What can hang from each mark:
J435: J938
J938: J100
J126: J322 J925 J938
J951: J322 J457
J457: J545
J322: J126 J545 J932 J951
J545: J322

Known rows, with every way that one mark hangs from another:
J126[J322[J545 J951] J925 J938]: [-15.1   6.8  17.8   0.8  -3.0  16.5 -32.0  18.7  26.1 -11.3 -24.3   4.1
  -3.4  10.1  -2.9 -16.4  16.6 -14.0  33.2   6.1]
J951[J457[J545[J322[J126]]]]: [ 20.8 -11.2  -1.1  -6.4   6.6  -7.4   3.2 -16.4  -7.3  12.8   6.6 -27.2
   5.7  -3.7  11.4  20.0  -3.4   7.6 -45.1 -10.8]
J951[J322]: [  9.3  24.2 -14.3  -3.0 -19.9  13.1 -18.4  25.4  18.8   5.8  12.0   4.7
   3.0  26.8  -9.7 -35.6  12.1 -10.9  22.8 -45.4]
J126[J322[J951] J938[J100]]: [-14.7  16.8  -5.0  23.9 -22.5   1.8 -25.6  14.3  30.5 -23.0 -16.3  27.6
   6.8   1.1  22.1 -33.7  20.2 -29.8  39.6 -27.0]
J322[J951]: [-27.7   9.0 -14.5  14.3 -27.7  -1.5   2.5  28.0  11.9   1.4  20.1  -7.7
 -10.0 -13.2  -5.4 -27.9  16.2  -8.3  19.0 -27.1]
J322[J126]: [-52.5  18.7  -6.8  21.3 -30.5   5.9   2.3   5.8  16.1   1.4   4.8  -2.1
 -23.3   3.6   1.5 -19.2  26.4 -38.0  28.8 -48.8]
J435[J938]: [-40.1  10.4 -20.5  22.2 -18.7   6.5  -8.3  32.7  29.9   2.6  24.4  26.9
 -15.7  -1.3  -6.2 -47.9  15.2 -39.8  44.5 -81.0]
J951[J322[J545 J932] J457]: [ 59.0  -3.3 -14.7 -30.5  11.7   2.3  15.4   4.4 -14.3   7.8   8.2  -7.9
  28.3  -5.3  -7.6   3.3 -23.5  30.1 -25.7  21.7]
J951[J322[J126[J938] J545 J932]]: [ -6.2   3.3   5.3 -10.7  11.2   1.3   9.5 -21.8 -14.7  -6.1  -1.9   2.6
   5.9   0.2   2.2  11.4  -7.9   3.8   0.2  33.0]
J457[J545]: [-25.7  -2.3 -14.5  27.5 -15.7   2.9 -12.7  20.1  12.9   9.9   7.9  -9.3
   1.4  -4.2  -7.5 -25.9  20.6 -10.4   6.9 -45.9]
J322[J951[J457]]: [ 22.1   3.2  -9.9  -8.8 -20.7 -11.3   4.4  16.2   4.8  -1.6  15.3 -14.5
   1.5  -7.6   2.0 -24.3   3.7   1.8   7.0 -16.5]
J457[J545[J322[J126[J925] J932 J951]]]: [-13.7 -23.8  18.0   0.7  25.2   2.1  20.2 -12.2 -21.7  22.6  -8.0 -10.7
 -17.8 -27.0 -14.6  41.4 -12.5  34.8 -46.5  38.9]
J457[J545[J322]]: [ -9.3  -6.8 -17.6  14.7  -2.7   4.7 -11.4  23.1   5.5   9.2  25.4 -16.1
   8.0   5.1 -11.6  -0.5   7.3   7.5 -24.3 -25.3]
J951[J322 J457[J545]]: [ 68.7  -0.9  -4.4 -16.6   3.7  -1.8 -19.4   0.0  -1.4  16.1  -3.2 -13.1
  26.1   6.3   5.5 -22.1  -4.9  19.1 -18.1 -27.2]
J126[J938]: [-32.1  17.0  -8.9  16.8 -26.8   2.0 -31.8  27.9  25.3 -20.7  19.0   7.0
  -6.6  41.1  -5.9 -38.7  22.4 -39.5  59.9 -37.3]
J938[J100]: [-28.0  16.1 -26.0  33.8 -27.3  -2.5  -1.7  22.6  23.7  -6.9   3.0  23.4
   0.3   5.8  -6.0 -32.9  19.0 -29.2  41.9 -64.3]
J951[J322[J932] J457[J545]]: [ 67.3 -10.8  -8.1 -18.0  17.5  -0.5  -5.0  -0.1 -15.8  17.0  -1.0  -6.4
  27.5  -4.0  -0.9  -3.3 -18.7  32.6 -32.2   4.5]
J457[J545[J322[J126[J925 J938] J951]]]: [ -8.0 -12.3  31.3   0.6  19.1  -6.4 -14.8 -18.5  -8.1   0.6  -9.8 -11.8
 -15.2   7.7   0.3  19.7   0.2  10.8  -9.0  24.9]
J457[J545[J322[J126[J938[J100]] J951]]]: [-10.2 -14.5   5.8  20.6  11.1 -26.6  10.2 -34.9  -9.5 -11.9  -2.7   1.1
   5.7 -26.8  24.0  19.2  -1.4  11.6 -22.4  14.5]
J951[J322[J126 J932] J457[J545]]: [ 50.3 -10.5   3.4 -16.9  17.8  -4.2   9.4 -30.6 -24.4  21.0 -15.4  -9.5
  13.9 -17.9  11.4  12.2 -15.5  24.4 -39.3  10.1]
J457[J545[J322[J932]]]: [-10.3 -16.7 -20.4  11.1   9.0   6.1   6.8  22.2  -8.8  11.7  27.7  -9.6
  10.5  -4.9 -17.5  18.3  -7.1  22.9 -38.8   6.7]

Rows:
[ 35.7  -2.6 -13.9 -21.3  -6.8  -8.6   6.7  20.4  -0.3   0.2  33.3 -22.8
   7.4   3.5  -0.5   0.7  -9.4  18.2 -26.7   3.0]
J545[J322[J951[J457]]]
[-15.0  16.8   3.6  21.1  -5.3  25.6 -38.5  25.2  31.3 -17.2 -39.1  53.5
  -3.4  41.0  -7.7 -18.8  10.7 -37.5  63.7 -22.7]
J126[J322[J932] J925 J938[J100]]
[-21.6   4.6   9.1   9.9  13.5   2.6  -1.7  -7.8   1.1 -15.3 -15.3  35.7
 -14.0  37.1 -14.0  21.3  -8.7 -17.3  27.7   8.6]
J545[J322[J126[J925 J938[J100]] J932]]
[-22.7  -4.7  -1.8   2.4  -2.2  10.8  -3.0  16.5   3.8 -14.0   0.4   0.3
  10.9 -21.5   8.2   2.7   4.4   3.3  -1.9  38.2]
J126[J322[J545 J932 J951] J938]
[ 38.7 -11.9 -15.1  -7.5   4.7  -4.8 -10.8  12.9  -0.5   9.0  21.6 -23.3
  20.3  10.5  -0.4   4.8  -5.1  17.6 -37.6 -16.1]
J951[J457[J545[J322]]]
[ 57.8   9.2 -14.6 -26.0  -0.8   6.0  -1.3  13.9  -4.4   7.7   7.4   2.4
  17.0  17.3  -6.5 -12.4 -15.4  14.3  -2.4  -3.3]
J951[J322[J932] J457]
[  3.6  -8.0   2.0 -10.9  -6.3 -19.4  35.1 -22.6 -12.3   3.9   0.4 -27.3
  -1.3 -46.2  15.7   7.4  -2.0  10.1 -22.7  12.6]
J322[J126 J545 J951[J457]]
[ 39.6   8.5   2.5 -27.5   2.0  -4.2  12.7 -25.1  -6.8   8.3  -8.4 -17.0
  12.6  -9.0  10.3   0.9  -7.1   5.6 -18.3  -5.0]
J951[J322[J126 J545] J457]
[-39.4 -10.6  15.7   3.3  10.0   2.0  35.2 -11.7 -16.5  13.9 -14.6  -4.1
 -23.9 -38.9 -17.5  22.3  -4.0  13.9  -7.1  34.8]
J322[J126[J925] J545 J932 J951]
[ 42.1   9.0  -2.0 -24.8   1.9   1.4  11.7 -15.6 -12.3   9.4  -4.0   0.0
   2.6   5.0   6.0   3.2 -13.7   4.9 -10.2   1.3]
J951[J322[J126 J932] J457]
[-20.9 -13.6   1.4   8.6   4.4  -8.3  19.9 -14.7 -11.8  15.0  14.0 -27.6
  -6.6 -38.9   9.5  22.6   4.7  20.1 -49.7   5.9]
J457[J545[J322[J126 J951]]]
[ 21.2 -20.3  -6.2  -8.5  18.9  -6.7  18.2 -17.8 -23.8  13.4  10.5 -18.8
   7.7 -13.9   5.4  37.0 -16.1  23.2 -58.6  20.6]
J951[J457[J545[J322[J126 J932]]]]
[-20.5 -24.6  -2.2   5.9  13.0  -7.4  33.2 -14.5 -26.3  17.0  15.7 -21.0
  -4.6 -48.6   1.9  39.7  -9.8  36.3 -65.8  39.6]
J457[J545[J322[J126 J932 J951]]]
[-12.6  -7.1 -19.5  -2.1  -3.6   2.7  22.6  29.1 -10.2   3.9  39.0  -8.7
  -1.6 -12.8 -17.4  14.6 -10.2  23.6 -29.2  25.1]
J545[J322[J932 J951]]
[-34.6   4.3  -2.2   3.0   0.1   2.6   0.9   0.2  -5.2 -13.9  23.9   1.6
 -11.5  27.8  -3.2  19.7  -1.3 -15.4   4.2  20.5]
J545[J322[J126[J938] J932]]
[-50.0   8.3   4.6  14.3 -10.9  -4.9  -0.5 -13.2   8.2 -16.0   3.1  -7.0
  -9.3   3.6   6.0  -7.4  16.7 -30.3  29.0  -7.3]
J322[J126[J938] J545]
[ 42.2  10.4  17.5  -4.3  -3.8   3.6 -37.5   6.9  27.4 -19.1 -43.7  30.8
   4.7  27.1  13.9 -26.3   4.7 -20.9  48.0 -18.3]
J126[J322[J951[J457]] J925 J938[J100]]
[-28.2  15.1  -9.3  12.6 -18.2  24.5 -35.3  34.8  24.8 -16.4   0.7  18.8
   0.7  33.1   3.2 -20.9  19.6 -37.2  39.2 -14.8]
J126[J322[J932] J938]
[-19.0   6.9  26.6  -6.7   2.1   0.9 -13.4  -4.3   4.3 -10.9  -1.0  -3.4
 -26.9  31.0  -6.1   8.6   3.2  -9.2  20.0  14.3]
J545[J322[J126[J925 J938] J951]]
[-42.9   0.3  10.2   6.4  -8.4 -16.5  15.9 -20.5  -4.7 -13.9   4.7 -15.3
 -10.4 -26.9  14.0  -1.7  10.7  -9.3  12.4  20.3]
J322[J126[J938] J545 J951]
[-27.7   2.4  -8.1  15.4   2.3  -6.5  11.9 -11.5  -4.4 -20.7   7.3  26.0
  -2.1  15.6   4.5  20.5  -6.7 -15.6   8.2  10.8]
J545[J322[J126[J938[J100]] J932]]
[  8.0 -17.6   9.9 -15.8  12.1 -24.1  30.5 -31.7 -27.5 -12.3   2.6 -16.7
   3.0 -32.7  17.0  21.8 -16.3  15.3 -13.8  61.1]
J322[J126[J938] J545 J932 J951[J457]]
[-35.4 -11.1  26.6  -1.3  14.7  -3.7  17.9 -18.8 -15.2  -6.2 -15.4  -0.1
 -20.8 -15.3 -10.3  19.2  -5.5   4.6  16.7  51.3]
J322[J126[J925 J938] J545 J932 J951]
[ 30.6  -9.3   8.3 -21.7  10.4  18.7   5.9  17.0   1.9   8.0 -25.2  -1.7
   6.1 -19.3  -5.2  10.3 -11.4  18.4 -16.2  31.0]
J126[J322[J545 J932 J951[J457]] J925]
[ 56.7  -8.9  24.3 -24.8  28.7   7.3  -4.3 -28.3 -19.6  27.1 -37.7   1.6
   0.1   5.2  -5.1  15.5 -17.8  24.5 -19.8   8.9]
J951[J322[J126[J925] J932] J457[J545]]
[  8.0  15.5  17.9   0.0  13.8   5.7 -11.3 -21.5   1.6  -7.9 -38.8  45.2
  -9.4  34.5  -7.0  -2.5  -7.9 -15.3  47.0  -0.5]
J951[J322[J126[J925 J938[J100]] J932]]
[  8.2  27.0  21.9   2.6   1.7   1.9 -27.0 -21.0  16.4  -9.9 -41.1  38.8
 -10.5  43.6  -0.1 -22.0   5.2 -29.6  61.5 -32.2]
J951[J322[J126[J925 J938[J100]]]]
